Each row was made from one walk, in order. Every step used is in the known rows, and no mark comes twice. Write each row's walk.
Known rows:
temak/buguriv: [-12  -1   6  -4  -7  -1   2   3  -4   0   6  -6 -12  -2   6  -2   4  -4
  -3 -21   1   6  -6  -2  11]
dumogok/neno/temak/pumita/bipop/buguriv: [-29  -4 -11   5   2  14   4   0   1   3  -3  -3  18  18  -7  13   4   7
  -2   9   2 -18  -6  14   3]
neno/dumogok: [  7   4  21  -3   0  -4  -8   2  -4  -5  -1   3  -5   9  -3  -1   3  -7
   2   2  -3  -1   7  -2 -10]
dumogok/neno: [ -5   6  -2  -3   4  -9   5 -10  -5  -5 -13  13  -1 -11  -1   0   0 -10
   0   1   5  -1  -6   4  -1]
temak/neno/dumogok: [ -1   4  25   1   4   5   1  -6  -1  -4   3  -7 -12   3  -6   5   5  -6
   4  -4   8   3   2  10  -8]
buguriv/neno/temak: [  4   4  23 -18   6  -3   2 -14   4  -5   1  14  -6  13  -3   2  -7   0
   6   1   3  -7   6   6  11]
dumogok/buguriv: [-10   2   6 -11  -3   0   1   1  -1  -3 -10   4   1   0   3  -3  -1  -8
  -8  -5   0  -3   1  16   0]
bipop/buguriv: [-20   0  13  -7  -7  -7  -2   8   4  -3  -9  11  -7  17   3  -3  -4   9
  -1  -7   6   5   0   1  -6]
neno/temak/pumita/bipop: [-18   1  -8  -7  11  13  -8 -10   2   2   6 -10   4   1  -3  10   9  -3
  -2  10  -6 -10  -1  16   2]
dumogok/buguriv/pumita: [  7   8 -22  -8  -8 -14  -1   9  -2  -5  -3   3   3 -16   1  -8   1  -8
 -12  -6  -7   4   7  -3  -4]
dumogok/pumita/neno/temak/buguriv: [ -3  -8  -6   7  -6  14   5  -1   8   0   6  -5  -2  -3   2   4  -5  -2
   4 -13  -4  -1  -2  25  -1]
buguriv/dumogok/pumita/bipop: [ 12   8  -8 -15  16 -22  -9   3   2   3  -6   2   1  -1   8  -2   0  -6
   3   4  -2  -2   5 -34 -11]
dumogok/pumita/bipop/buguriv: [-23   0 -10  -8  -1 -10  -5   9  10   5  -6   7   6   4   9  -4  -7  11
   4  -7   7  -1   1  -4  -8]
pumita/bipop/dumogok/neno/temak: [ -5  -9   8  12   1   6   3 -14  -5   4  -5  -4  10 -19  -4   3   3   6
   2  22  -2   6  -3   0   8]
dumogok/pumita/bipop/buguriv/neno/temak: [ -9  -2   8 -16   2  -4   3   2  15   5   1  11  12  22   2  -2 -14  15
   9  -3   7 -12   8   0   6]
temak/buguriv/dumogok/neno: [ 14   1   4  -2   2 -13   8   5 -10  -1  -2  -3  -6   4   1   2   3 -13
  -2 -14   2  -1  -6 -33   9]
pumita/neno: [ -7 -14  10  -7   0 -11   3   2   4  -6  -6   4 -17  10   2   7   1  -6
  -4   6  11   8  -3  14 -16]
temak/neno/dumogok/buguriv/bipop: [  4  -7  23  -2   4   4   9  12  -4   4   3  -9  -5   9  -1  -5   6  -1
  -2 -14  15  -9   4  15   1]
dumogok/neno/temak: [ -5   5   9   2   3   5   6 -18  -3  -5  -9  10   4 -11  -5   1  -1  -3
   3   7  -5  -7   1  15   1]
neno/temak/pumita/bipop/dumogok/buguriv: [-11  -2 -13   8   0  27  -6  -8   1   7   4 -17  16  -2  -4   7   5   2
  -9  17 -12  -8  -3  25   9]
dumogok/pumita: [  1  22 -18  -6   5  -6  -6 -11   5  -4  -9  14   0 -24   6  -7  -8  -5
   5  -6  -5   1   0   6 -11]
dumogok/neno/temak/buguriv/pumita/bipop: [ -1 -11 -20   6  -8  -3   9   6  -8   4  15 -15   9 -21  -2  -2   9  -2
  -5  -7  -5   2  -2 -18  17]
neno/temak: [ -9   5  16  -7   3   5  -4 -14   4  -5  -4   7  -4  -4  -2  -1   1   0
   3   5  -8  -1   6  11  -4]
buguriv/dumogok/neno: [ 17   8   6  -7  11 -19   2  -3 -10  -7 -13  11  -4   2  -2   3   1 -12
  -1   6   3  -3  -1 -29  -7]
pumita/neno/temak/buguriv/bipop/dumogok: [  8 -26  14  17  -8   9   8   8  -2   7  18 -12 -15   6   2  -5   3  13
   1  -2   8  13  -6   1  11]

Write each row's walk:
[ 2 -1 19 -5 -6  3 -3 10 -6 -3 -7 -2  5 13 -3 -2  1 -9 -5 -1 -3 -9  8 12
 -6] | neno/dumogok/buguriv
[ 17  10 -13  17  -2  14   0  -5   2   8  14  -3   0 -25   8 -20  -5  15
  10 -13  -9   4  -4  -7  15] | neno/temak/buguriv/bipop/dumogok/pumita
[ 21   6 -26   5 -13  -5  -4   7  -6  -3   1   0   3 -27   1 -11   0  -1
  -9   3 -10  16   4  -9   1] | bipop/dumogok/buguriv/pumita
[ 13  21 -22   8   0   2  -9 -14   6  -2  -8  10   0 -28   5  -9  -9   2
   6   3  -9  13  -2  -1  -6] | bipop/dumogok/pumita
[ -4  -7  -4   6   0  -7   2  -9  -7   3  -8  -2   3 -17   1   2   3   2
  -2  16   7  13  -9  -8   6] | pumita/bipop/dumogok/neno
[ -1  -1  -3  -1   4   6   0 -10  13  -5  -4   7  -1  -5  -1   4  -9  -2
   6   8  -5  -4   3  27 -19] | dumogok/pumita/neno/temak
[-30 -16  16 -13  -5 -12  -2  15   2   5  -5   1  -2  17   6   1   2  12
  -3  -2  12   5   1  -8  -4] | pumita/bipop/buguriv
[  7   5   5  15   0  12   3 -21  -3  -3  -9   6   4 -16  -7  -1  -2   3
   4  17  -8   5  -3   9   4] | bipop/dumogok/neno/temak
[ 20   5 -25  25 -15   9   6  -3  -7  -1  14  -7   6 -26  -5  -5   2   3
  -1  -2 -15  13  -4 -17  18] | bipop/dumogok/neno/temak/buguriv/pumita
[ 11  -9 -35  15 -13 -10   5  10 -11   7  13 -15   4 -27   3  -4   7   1
  -8  -4   0  19 -10 -34  19] | temak/buguriv/pumita/bipop/dumogok/neno
[ -8  16 -10  -1   9  19  -7 -17   2  -5   4   1   1   0  -6   7   4  -5
   1   5 -11 -13  -1  24  -2] | neno/temak/pumita
[ 21   6  -9   1 -10  -8  -5  18  -8  -6   3  -3   7  -4  -5  -8   3 -11
 -10  -3 -11  -1  15  -5  -6] | neno/dumogok/buguriv/pumita
[  9  -4   0   8  -6  -2   2   7  -7   8  13  -7 -16 -14   9 -15   5  12
   0 -15   6  17 -10 -20  20] | temak/buguriv/bipop/dumogok
[  5  -5  -3   8   3   8  -6   7  -1  -6   7  -6  -7  24  -8  17   6 -14
  -4  11   3  -8  -2  19 -20] | temak/pumita/neno/dumogok
[-10 -12   4  -2  -5  -1  -2   5  -7   6  -5 -10   6  -8   5  -3   3   2
  -9  10   3  10  -2   3   5] | pumita/bipop/dumogok/buguriv
[ -6  17 -20   7   9  19   2 -22  -5  -5  -5   5  10  -7  -9   9   1  -9
  -1   9  -8 -16  -7  25   2] | dumogok/neno/temak/pumita
[ 10  16  -4  -8   4 -15  -7  11   7  -3 -10  15   0  18   4  -4 -11   5
   7  -7  -2  -2   5 -30 -17] | bipop/buguriv/dumogok/pumita
[-12 -23  17   3  -9  11   7   4   5   0  11 -10 -12  14  -1   8   4   0
  -2  -8   2   5  -3  21   2] | pumita/neno/temak/buguriv
[-16  -2  10   3   0   4   1  11  11   6   3  -8   6  18   0   4  -3  11
   7  -9  11  -3   4   1 -10] | temak/neno/dumogok/pumita/bipop/buguriv
[  1  -2 -17  -7   3   5   0  -1   0   7   3  -8  10   9   0   8  -2  -3
  -9   7   9  -7  -8   9  19] | temak/pumita/bipop/dumogok/buguriv/neno
[ -3  -1  24  -2  -3  12   5   2  -2  -2  -3 -10  -1  10  -7   5   3  -8
  -4  -8   5  -6   5  23  -3] | temak/neno/dumogok/buguriv
[ -7  -5   8  -9   1  -1  -3  20   3   5  10  -3   7  51  -5  15   0   4
  -2   0  13 -14   3 -10   5] | temak/pumita/bipop/buguriv/neno/dumogok
[  1   1 -13  -2   3  -9  -1  -2   9  -5  -7  11  -8  -7   5   3  -9  -7
   2   1   5   4  -1  19 -20] | dumogok/pumita/neno
[ -7 -14  15  -8   5 -24   5  17  -6   2 -11   3   4  27   1   6   2   4
  -2   3  12  -2   1 -40  -7] | pumita/bipop/buguriv/dumogok/neno
[  8  -7  12   0   2  -4   0  11  14  -4  -4   9   1  33  -2   6 -11   7
   6   6  -3  -7   9 -11 -26] | bipop/buguriv/dumogok/pumita/neno/temak
[ 20  14   0  -2   5   4  -4  -1   2   0   7  -3   1   1   2  -4  -4  -6
   8 -15 -17  -9   6 -20   4] | neno/temak/buguriv/dumogok/pumita
[-12  -2  13  -1  -7  12   2  -4  -2   0   8  -6  -5  -3   0  -1   4   0
   3 -14  -7  -1  -1  11  14] | neno/temak/buguriv
[ 11  -3 -22   1  -4 -16  -9   4  -4   2   9  -6  -3 -23   4  -6   7   4
  -5  12  -5  25   3 -30  -1] | buguriv/pumita/bipop/dumogok
[-16   3 -18   3  12  13   1 -15  -4   2  -1  -6  13  -4  -7  12   8  -7
  -4  14  -4 -19  -8  20   7] | dumogok/neno/temak/pumita/bipop
[ 14  13  11  -5  -3  -8  -1  11   9  -2  -1  17   7  30  -2  -3 -16   6
   8  -9   5 -11   9  -9  -5] | bipop/buguriv/neno/dumogok/pumita
[ -3  -6   3  -6  -1  -9   5  10  -6   6  10  -2 -16  -7  11 -13   5   4
  -2 -27  10   3  -7 -12  15] | temak/buguriv/bipop
[ 17   6  16  -3  12  -8   3 -11  -4  -7 -10   8   0   8  -7   6   0  -8
   3  12  -7 -11   5 -18  -4] | buguriv/dumogok/neno/temak
[-5 -9  6 -2  0 -5 -7 -3 -4  5  0 -6 -5 -8  5 -2  5  6 -1 12  3 16 -4 -8
  3] | pumita/bipop/dumogok
[ 20  -6  -7  15   5   5   1  -4   9   3   3   6  -5 -18   3 -10  -9  13
   9  12   1   6   0   9 -10] | buguriv/bipop/dumogok/pumita/neno/temak
